What can hang from each mark
dova: kavi
saru: kaga kavi sanem vugil
sanem: saru
kaga: kosat saru
disi: dova
sekos: vozo
bize: vozo
kosat: kaga vozo
vugil: saru
kavi: dova saru
vozo: bize

Known rows, with every way that one mark hangs from another
sanem(saru(kaga kavi vugil)): [ 25  -7   0 -27  24  10 -22 -23   0   2  -4  15 -23  43  -3 -11 -21  33
  -3  -4  25  -9   6  34 -28   6  -5  42]
sekos(vozo): [-16 -24 -36 -34  -7  31  41 -12  10  -2  -2  22 -51  42 -30 -28  -9   0
   6  -6  71   4  17  13 -29 -30   4   2]
disi(dova(kavi(saru(kaga)))): [ -6 -32   8  -8 -17   1  48 -44  -9  19 -29  12   1  11   5   3  13  -8
  13 -35  25  15  10   9   3 -43   6  24]
disi(dova(kavi(saru))): [-22 -34   9 -18 -35   6  44 -25   0   3 -21  26  -5  18   4   6  34  -6
  34 -33  35  16  16 -17  -6 -46   0  33]
saru(kaga(kosat) kavi(dova) vugil): [ 45   8 -16 -44   9  17 -32 -21 -49  12 -60   0  -3  57 -41   5 -34  24
  -9   9   9   1  10  37   7  -3 -11  68]
kavi(saru(kaga(kosat(vozo)))): [ -9  -6 -13  -6 -11   5  16 -41  -2  10  -7  19 -27  45 -55 -35   0   0
  19 -35  10  13  -2  53  -7 -38  12   3]
kavi(saru(kaga sanem vugil)): [  8 -15  -2  22 -13  26  18 -24  15  -1 -11  63 -54  45   0 -12  22  12
 -17  20   6 -67  20  38   6 -40 -14  28]
vugil(saru(kaga(kosat) kavi sanem)): [ -1  32 -26 -30  44  32 -22  -1  -8  41 -13  41  -7  43   9  13 -47  21
 -29 -10 -16  12  -2   2  -8  -8  10  -3]
vozo(bize): [-18 -22 -31 -26   4  33  14  26  26  -3   6  58 -39  34 -20 -28 -19  24
  16  -8  34 -34  17  -5 -44 -12   3  12]
sanem(saru(kavi vugil)): [  9  -9   0 -37   4  16 -28  -4   8 -12   5  30 -28  51  -8 -10  -1  32
  16   0  37  -8  16  12 -39   3  -8  50]
disi(dova(kavi)): [-16 -30   1 -30  -2  24  39 -12 -14   5 -19  13 -18  11   2  -4  20   9
  27 -23  49  16  18 -21 -20 -37 -13  26]
dova(kavi(saru(kaga sanem))): [-10  -9   1  22  -2   5  39 -21 -11  26   2  43 -11  12  23  -2  14 -21
 -10 -31  11 -21  11   3   7 -40  13  -1]
vugil(saru): [-31  -6 -26 -54   7  28   8 -11  11  16  10  40 -42  37  13 -17   6   6
 -11 -11  32 -15  39 -15 -27   1  -8   1]
saru(kaga): [-12 -31 -28 -19  24  25  18 -16  -4  19  -7  23 -42  32  -8 -40 -12   6
 -11 -11  36 -22  28  21 -21 -24  -2   1]
vugil(saru(kaga)): [-14  -2 -27 -43  27  23  12 -30   1  31  -1  26 -36  29  16 -19 -16   4
 -32 -14  24 -15  31   8 -15   0  -2  -7]
kaga(saru(kavi(dova) vugil)): [ 14  11 -10 -29 -39   2 -11 -17 -20 -10 -27   3  -5  44 -15  24  -3   0
   6  26  14 -19  26  21  -9  24 -25  78]
sanem(saru): [-12 -27  -8 -35  -3  19   4   7  33 -20  24  44 -48  31  14 -30   9  16
  19 -23  43 -14  26  -5 -42 -17  -4   1]
kosat(kaga vozo): [-26 -37 -16 -21  22  29  25   3 -14   7  31 -13 -37  45 -50 -51  11  -2
 -11 -36  53 -25  17  21 -27 -26 -15  12]
saru(kavi sanem vugil): [ -4  -7 -17  -1  15  42 -19  16  -5   8  -6  43 -40  53 -12  -8   2  28
  -2  29  22 -44  22   4 -23 -16 -18  54]
saru(kaga kavi sanem): [ -7 -16 -32  10  40  39 -10  15 -12  35   2  22 -20  33   5 -17 -33  12
 -18   1  16 -25  18  10 -17 -16   9  16]
saru(kaga kavi(dova) sanem vugil): [ 35  -1 -18   1  11  33 -23   0 -31   7 -25   5 -21  33  -2  11 -17  15
 -27  27  14 -55  31  23  14   2 -17  70]
bize(vozo): [-18 -19 -44 -24  18  20  17  -8  -6  29  18  14 -60   7 -31 -28  11  20
  18 -19  37 -20  33  15 -34 -12 -12  -8]
dova(kavi(saru)): [-27 -24  -4 -20 -26  -9  35 -26 -12  15  -1  40  -9  26   2 -13  30 -20
  19 -42  35   7  26 -13 -10 -29  12  12]
vugil(saru(sanem)): [-28   6 -24 -22  13  43   9  12  24  10  20  61 -53  29  33  -7   8  10
 -21   4  18 -41  34 -24 -22 -14 -13  -7]
saru(sanem): [-23 -22 -24   2   8  47  15  26  18  -1  14  57 -60  33   8 -26  11  11
   0  10  33 -48  31 -12 -29 -39 -14   0]
saru(sanem vugil): [ -3 -12 -10   1   2  47   6   9  13 -14   1  64 -73  46  -5 -19  24  29
  -7  34  32 -68  26   8 -21 -33 -33  29]
kaga(saru): [-32  -5 -16 -18 -23  11  35  -9  19  -2   2  41 -40  34  -1 -16   5  -3
  13   0  25 -11  20   8 -36 -13 -16   3]
kavi(dova saru): [ -9 -37 -20 -22 -53   9   6  -6   5 -10  -9  32 -21  35  -5 -12  25 -21
  14 -17  31 -31  53   0   5 -19  -3  39]
kavi(dova saru(kaga sanem)): [ 10 -24 -18  16 -31  21  13  -3   8   0  -8  33 -28  20  18  -2   6 -18
 -15  -5   8 -59  39  17  24 -30  -3  26]
dova(kavi(saru(kaga(kosat(vozo))))): [ -5   8   4  -8  -7 -16  31 -54 -34  17  -8   5   0  22 -41 -17   7 -11
  22 -59  12  37 -14  35   0 -32  21   1]

Rows
[ 23  -5 -34 -47  13  17 -24  -5 -44  21 -44  -5  10  41 -29  -3 -50   8
  -3 -17  10  20  17  18   3  -6   9  42]
saru(kaga(kosat) kavi(dova))
[  7  32 -16 -16 -28  19 -12  23  -8  -8 -21  32   3  34  -2  28 -28  -2
   6  10 -14   3   0  -2  -5  -8  -9  34]
kaga(kosat saru(kavi(dova) sanem))
[ 11   2  14  21  -5   2  34 -41 -13  10 -13  47 -27  26  12   7  31   0
 -16  -3   9 -40   7  21  11 -36  -6  27]
dova(kavi(saru(kaga sanem vugil)))
[-12   6 -22 -11  31  40  11  -8  14  25  10  44 -45  21  36  -7  -8   8
 -41   0  10 -42  27   1 -10 -12  -8 -13]
vugil(saru(kaga sanem))
[ 13 -24  -9 -23 -57   9   4 -22  -4 -23 -25  37 -38  47 -18  -4  41  -4
   8  11  30 -49  50  22  11 -16 -22  68]
kavi(dova saru(vugil))
[ 14  11  -9 -28  28   5 -28 -14  -8   1  15 -10  -6  37 -36 -25 -38  25
  24 -43  13  43 -20  40 -32  -6  16  11]
sanem(saru(kaga(kosat(vozo)) kavi))
[ 12  15 -33 -24  23  30 -28   2 -20  30  -3   2   1  14  33  22 -33  -3
 -42  -1   3 -28  37  -6  14  22  -1  36]
vugil(saru(kaga kavi(dova) sanem))
[-19  38 -13   9  -8  19  -5  11   1   0  18  23 -15  38 -34   2 -19  15
  23  -3 -10  20 -24  22 -32 -12  -1  14]
kaga(kosat(vozo) saru(kavi sanem))
[  6 -26  -5  -8 -15  11  19 -47   5   8 -26  43 -43  54 -23 -23  20   5
  -9   3  21 -41  24  45  -2 -31 -10  34]
kavi(saru(kaga vugil))
[  0 -22  12  21 -13  16  49 -25   3  14 -18  29  -9   1  27  12  18  -5
   6 -24  12  -7   3   0  14 -55  -2  16]
disi(dova(kavi(saru(kaga sanem))))
[  7  11 -23 -17  24  25   9  -3   5   0   1  24 -27  31 -64 -34 -42  35
  14 -24  13  -2 -24  43 -31 -14  15   2]
saru(kaga(kosat(vozo(bize))))
[-12  40 -17 -22  -8   6  -4   7   9  -3   8  24  11  41 -63   0 -48  29
  42 -15  -6  33 -38  30 -44  16  16  22]
kaga(kosat(vozo(bize)) saru(kavi))
[ -2  -2 -20 -20  23  23  10 -27 -15   8  -5   7 -41  37 -54 -43 -15  19
  11 -23  22  12  -2  44 -24 -28   1  -3]
saru(kaga(kosat(vozo)))
[ 17  23 -31 -70  18  13 -33 -20 -39  33 -37  -1  16  39  -1  17 -52   4
 -25 -22  -2  28  19   7  10  19   6  28]
vugil(saru(kaga(kosat) kavi(dova)))
[-11  13 -29 -14  44  33 -15  -2  -6  45  10  25 -13  27  26   6 -34  10
 -39  -4   2 -15  18  -3  -8   9   8   9]
vugil(saru(kaga kavi sanem))
[ -7  -9   9 -26 -10  15  42 -17  -1  -6 -10  27 -38  65 -24  -8  16   1
 -30  11  26 -38   5  32 -21 -20 -44  28]
kosat(kaga(saru(vugil)))
[ 14 -24 -37 -31  14  16 -21  -5 -37  26 -21 -19   5  27 -10 -10 -37  -5
 -10 -12  29  -8  39  16   0   9   6  50]
saru(kaga kavi(dova))
[ 14  -4  -3 -22 -13   9  16 -48  -1   6 -46  59 -38  72 -39 -16   7  16
  -1  -2   2  -9   2  53   1 -43  -9  21]
kavi(saru(kaga(kosat) vugil))
[ 13 -20 -18 -48 -12   9 -32  18  -1 -15   8   1   0  24  12   0 -16   6
  18 -25  36   0  38 -11 -19  12   2  50]
sanem(saru(kavi(dova)))
[ 22  -5 -16  -9  -8  39 -30  21 -23  -7 -15  23 -26  41  -5  12   1  19
  -6  31  23 -56  38   2  -1   0 -26  76]
saru(kavi(dova) sanem vugil)
[ -3   3 -28 -22  36  17 -17 -20 -37  30  -7 -14  -8  47 -64 -31 -39  18
  13 -29  17  37 -10  42 -24 -10  18  18]
saru(kaga(kosat(vozo)) kavi)
[ 23  34  -4 -45 -37   3 -17 -15 -25 -14 -50  17   1  60 -32  29 -17  13
  12  20  -3  11   1  24  -5   9 -24  67]
kaga(kosat saru(kavi(dova) vugil))
[ -4  12 -32 -31   4  35 -32  24  -9  13   7  18  -7  21  31  24 -16  -1
 -24   0  12 -28  42 -29   4  21  -6  44]
vugil(saru(kavi(dova) sanem))
[ -1 -17 -31 -11  -1  37 -26  37 -14   5   2  15 -14  24   6   3 -12   2
  -1   5  24 -34  42 -18  -6  -5  -5  50]
saru(kavi(dova) sanem)
[ 24  12  -5  -6  21  41   9 -12  -1  -2 -33  63 -60  56 -18 -12  -9  35
 -18  27   3 -40  -5  35 -11 -47 -25  12]
saru(kaga(kosat) sanem vugil)
[ 34 -12  -2  16 -34  22   6 -23   1 -12 -24  40 -42  33   6   7  23  -4
 -20  19   9 -79  32  39  29 -25 -22  53]
kavi(dova saru(kaga sanem vugil))
[ 27 -17 -17 -35   7   6 -31  -1 -10   1   0 -13   3  16  16  -3 -35   5
   0 -30  26   0  27  13 -11  19   9  42]
sanem(saru(kaga kavi(dova)))
[-10  23  -5  10 -10  23   1   2   7   0  -1  46 -27  48  -4  15  -2  19
  -3  37   1 -33   6  17 -25  -2 -25  44]
kaga(saru(kavi sanem vugil))
[ 49  -5  -2 -34   2   7 -35 -18 -16 -13 -16  -7 -10  29   3   7 -21  20
  -6  -2  27 -20  27  31  -4  20 -10  67]
sanem(saru(kaga kavi(dova) vugil))
[ 16 -14  -4   5 -55  26   3   0   9 -28 -12  55 -45  40   3   9  43   0
  -1  25  15 -78  44  11  15 -26 -29  61]
kavi(dova saru(sanem vugil))
[ 34  -7  -3 -44 -17  13 -41   3  -8 -29  -6   8 -16  39   0   7  -1  23
  11   1  34 -20  33   9 -15  20 -15  76]
sanem(saru(kavi(dova) vugil))
[-10  -2 -24 -29 -29   3  -3  -1 -15   3 -11  -2   8  27  -4  13 -18 -15
   8  -1  18   1  29   3 -15  21  -8  51]
kaga(saru(kavi(dova)))
[  3 -11  26  13 -37  22  36 -21   6 -14 -22  51 -31  27  11  24  51  13
  21   7  18 -29   7  -5   6 -53 -25  53]
disi(dova(kavi(saru(sanem vugil))))
[ -5 -26 -17   7 -49  23   7  16  18 -15   4  52 -31  26  17  -2  28 -15
   5   0  19 -56  49  -5  11 -33  -8  35]
kavi(dova saru(sanem))
[  1  15 -23  10  40  34 -18   4 -21  21   5   6 -18  38 -45 -21 -37  24
   4 -10   1   9 -16  34 -20 -21  11  13]
saru(kaga(kosat(vozo)) kavi sanem)
[ 17  24  -7   1 -33  18 -12   9  -9 -17 -15  23 -16  33   4  31   1   6
  -5  40   3 -45  17  12  -1  13 -32  73]
kaga(saru(kavi(dova) sanem vugil))
